Each row comes from the steps of one walk. Every step used is in the known rows, and no mark comes twice. Write the walk behind each row, first mark first.
Known rows:
a/z/e: [ 11   2 -15  -1   3 -12   2   7  -4   0  -6 -13 -25  -6 -12 -12 -25   8
   0   6  20 -12  13 -12  10]
f/z/e: [  4   3  -6   7   1 -16  -5   1  -6   1  -6 -17 -23 -19 -23  -7 -17  -1
  -5   3  25  -4   9 -13   3]
q/z/f: [ -9  -3  -4   0  14 -12   1  11   2   9  -3  -4 -13  -8 -14  -6   8   0
 -17   8  10  15 -14  -4  -7]
e/v/a: [ -2   6   0  -9   5 -15   8 -10 -16  26  -3   8   0 -23   0   5 -15  -4
   4   3  -2   0  -9 -11  13]
a/z/e/v: [ 11   5 -17  -5   3 -19  21   2  -1  14 -11  -2 -37 -10 -10 -12 -37  10
   7   8  15  -1  13  -9  19]
v/k/n/r: [-20 -10  14  -6 -19  10 -18   8   8 -13   6  10  -4 -17   9  12  -3 -10
  -2  -2   3   0  13  -1 -10]
q/v/f/z: [  2   1   3  -7  -5 -14   2 -12  -8   9  -3 -19 -10  -8 -11  -2  -7 -12
  -8   4  18   4   6 -20 -15]
n/r/v/a/z/e: [  5   2 -10  -2   5 -16  -5   6 -15   7  -5  -9 -15 -17  -7  -6 -23   2
   2   3  18 -11  17 -15  10]
v/f: [  4   1  -3 -15   0 -12   4 -16   1   7   6  -8  -1  11   0   0  -5  -3
 -11  10   0  14  -4 -11   0]
r/n: [-12  -6  -2   0  -5   5   3   9   3 -14  -4   0  -4  -9   1  -1   8  -5
   4 -16   2  -5   2   6   0]
f/z/e/v/a: [  0   7  -3  -5   6 -23   5  -9 -19  27  -7  -1 -12 -33 -12   1 -23  -5
   2   4  10  -3  -4 -18  14]
z/e/v/a: [  0   7  -4  -7   7 -22   6  -7 -18  27  -4   4  -8 -27  -9   0 -25  -1
   4   5   7   2  -5 -14  18]
f/v/k: [ -1  -1   1   0  -3   1  16 -10   4  -1   8  -1   1  17   0   2  -8  -4
   7  -7  21  19   2 -21 -18]
z/e/v: [  6   5 -12  -2   3 -20  17   0  -1  15  -7   2 -30 -12 -13 -10 -33   9
   7   7  14  11   8  -4  19]
q/v/a: [ -6   3   7  -9   0 -11  -1   1 -24  23   3   1  13 -21   0   1 -14  -7
   8   1  10   2  -3 -13  -3]
k/n: [-11  -4   8  -3 -13   2 -21   9   3 -14 -13   8  -4  -7   1   2  -4 -10
  -5  -3   2  -3  -1   3   2]
z/a: [ -9   3  10   0  24   2  -6   6  -5   9   2  -1 -10  -7   4  11   3  -1
   1  -7   4 -10  -9  -1   9]
a/z/f/v/k: [  2  -2  -1   0   4  -4  20  -8   3  -1   5  -4  -8  15   0   1  -5  -3
   2  -4  24  20  -1 -24 -19]
a/z/e/v/f: [ 12   4 -14 -18   2 -25  18 -16   1  16  -1 -10 -26   4  -8  -8 -31   4
  -6  15  10  13   5 -17  13]
e/v: [  4   3  -7  -4   1 -10  19  -3   2  14  -7   8 -19  -6  -2  -4 -19   5
   7   3   1   8   3   0  12]
k/v/a/z/f: [  0  -1  -2   4  17 -14   2   4 -15   9  -6  -2 -12 -17   5   0   3   2
 -10   7   5  -7  -7 -14  -3]
v/a/z/e: [  9   5 -13  -4   5 -16   0   3 -12   8  -5 -12 -19 -15 -13  -9 -26   4
   0   6  19 -15   8 -18  12]
a/z/f: [  7  -2  -4   0  14 -10   8   5  -3   0  -7  -6 -18  -5   1  -2   6   3
 -11   6   7   1  -5  -7  -3]
v/a/z: [  7   3  -6 -11   4  -5   4  -4 -13  10  -6  -6  -4  -9   6   0  -8  -3
   0   2   1 -28   2 -18   3]
n/r/v/k: [-12  -5   2  -3 -17   2   6   1  -3   1  10  12  13  14  14  -1  -2  -6
   9  -8   6  22  12  -8 -12]

Write each row's walk:
[  1  -2   0  -1  15 -14   1   5 -15   7  -5  -2  -8 -16   6   4   8  -2
  -9   3   5   2  -2 -10  -3] | n/r/v/a/z/f
[-14  -7   8   4  -8   1 -21  10 -10  -9  -8  12  10  -2  14   4   5 -10
   4 -10  -1  10  22   8  -3] | k/n/r/v
[  3   2 -12 -11 -13 -11  28  -3   4  12   4   4 -21   6  -2 -11 -33   5
  10   4  17  13   6 -18   5] | a/z/e/v/k
[-12  -6   9  -1 -10  -1  -9   3   5 -14  -8   7  -7   3   0   4  -6 -12
  -4  -6  18  16  -3 -12 -12] | z/f/v/k/n
[ -7  -2  -3   0   2 -11  -5 -11  -7   9   5  -2  -1   5   7  -5 -10   3
  -9  12  -2   3   3 -14  -3] | k/v/f
[  6   1   5  14  27 -10   6  -6  -3  -5  -6 -10 -11   1 -10   7   7  -1
  -5  -3  23  20  -2 -11 -14] | z/f/v
[-17 -11  16  -1  -8   6 -16   6   7 -14   4   6  -9 -17   5  15   1 -10
  -6  -3  12   9  11  -5 -15] | z/f/v/k/n/r
[ -9  -3  -2 -11 -22  -6   0   7   6  -6 -11  10 -20  -2   0  -6 -28  -6
   1   0  14   3   5 -11   4] | a/z/e/v/k/n
[  1   2  -7   7   2 -21  -8  -5 -10   6  -4 -18 -23 -17 -19 -10 -22   0
  -9   9  25  -3  11 -20   2] | k/v/f/z/e
[ -3   0  -6 -10 -14  -5  26  -6   6  12   6  11  -8   9   4  -6 -21   1
   9   1   7  19  -1 -12  -1] | e/v/k
[ 11   5 -12   0  12 -17   1   0 -12   6  -6 -16 -21 -13 -15  -6 -26   3
   1   4  26 -13  10 -21   8] | f/v/a/z/e
[  6   1  -4  -4  17 -18  13   1 -11  13  -8  -2 -18 -16   1   1  -1   1
  -9   7   6   1 -10 -12   3] | e/v/a/z/f
[  9   4 -10 -13   5 -10  13  -5 -12  17  -9  -2 -13 -12   5  -1 -18  -1
   4   3   2 -24   3 -18   8] | e/v/a/z
[  9   4 -11 -15   2 -26  16 -16   1  17   1  -7 -22   3  -9  -7 -29   4
  -6  15   9  21   2 -13  13] | z/e/v/f
[ -4  -1   2   5  -1 -11  -7 -15  -9   6  -5 -14  -9 -12  -5  -1  -2  -9
 -12   5   9  -9   7 -21 -12] | k/v/f/z
[ -9  -5   5   5  -1   0 -10   6 -11  -2  -1   9  12   1  14   3   7  -5
   7  -8  -1  13  22   6  -4] | n/r/v
[  0   4   7   4  24 -15  -1 -12 -19  13  -2  -5   5 -18  -6  12   3  -9
  -4  -2  14   9 -12 -19  -6] | z/f/v/a
[  6   5 -10   1   2 -21  15  -3  -3  15 -11  -4 -34 -20 -18  -9 -31   4
   4   6  18   4  10  -9  14] | f/z/e/v
[-12   3  12   3  23  -5 -11  -4 -12  13  -1 -11 -16 -15   0  10   2  -7
  -8  -4  11 -17  -5 -16   1] | k/v/f/z/a
[-18 -10  14  -2 -12   9 -17   5   8 -15   4   6  -6 -15   6  15  -3 -10
  -1  -4  10   3  15  -5 -14] | f/v/k/n/r
[ -6   5   9  -5  23  -9   0  -8  -7  17  -3 -11 -23 -14  -4  11  -3  -8
  -6  -4  11  -9  -7 -14   6] | e/v/f/z/a
[  6   3  -7   0   1 -22  -3  -7  -5   5  -4 -21 -23 -14 -23  -7 -19  -3
 -10   8  25   3   7 -18   3] | v/f/z/e
[  5   0  -2  -2  16 -15   6   1 -11   8  -6  -5 -12 -13   1   2   5   0
 -12   6   6  -2 -11 -12  -1] | v/a/z/f
[ 11   3  -5  -6  13  -6   5  -8 -13   7  -8 -10  -6  -5   2   3  -9  -4
   2  -2  11 -24   6 -24  -3] | f/v/a/z
[  4   0  -1  -4  14 -15   8   6 -15  11  -5  -5 -13 -14   0  -1  -1   0
  -8   7  11   3  -7 -13  -5] | q/v/a/z/f
[-17  -5   6  -6 -24   1 -13   8   0 -12 -10  15   6   9   9  -3  -7 -13
   2  -9   7  13   3  -4  -5] | r/v/k/n
[  5   3  -6  -1  -2 -23  -1  -3  -8   8  -3 -22 -23 -15 -24 -10 -25  -2
  -6   9  31   7  11 -19   0] | q/v/f/z/e
[  0   4 -16  -5   4 -20  16   5   2  20  -9  -1 -33 -13 -21 -15 -35   8
   3   9  17   7   7  -7  17] | q/z/e/v
[ -5  -3   6  -4  -7 -12 -13 -12  -8  -1 -10 -11  -5  -9  -3   4   3 -19
 -12  -1  10   3  12 -14 -12] | k/n/r/v/f/z
[  4   0  -3  -1  16 -16   5   3 -16   9  -9  -2  -7  -9   4   0   7  -2
  -9   3   6   4  -7 -11  -1] | r/v/a/z/f
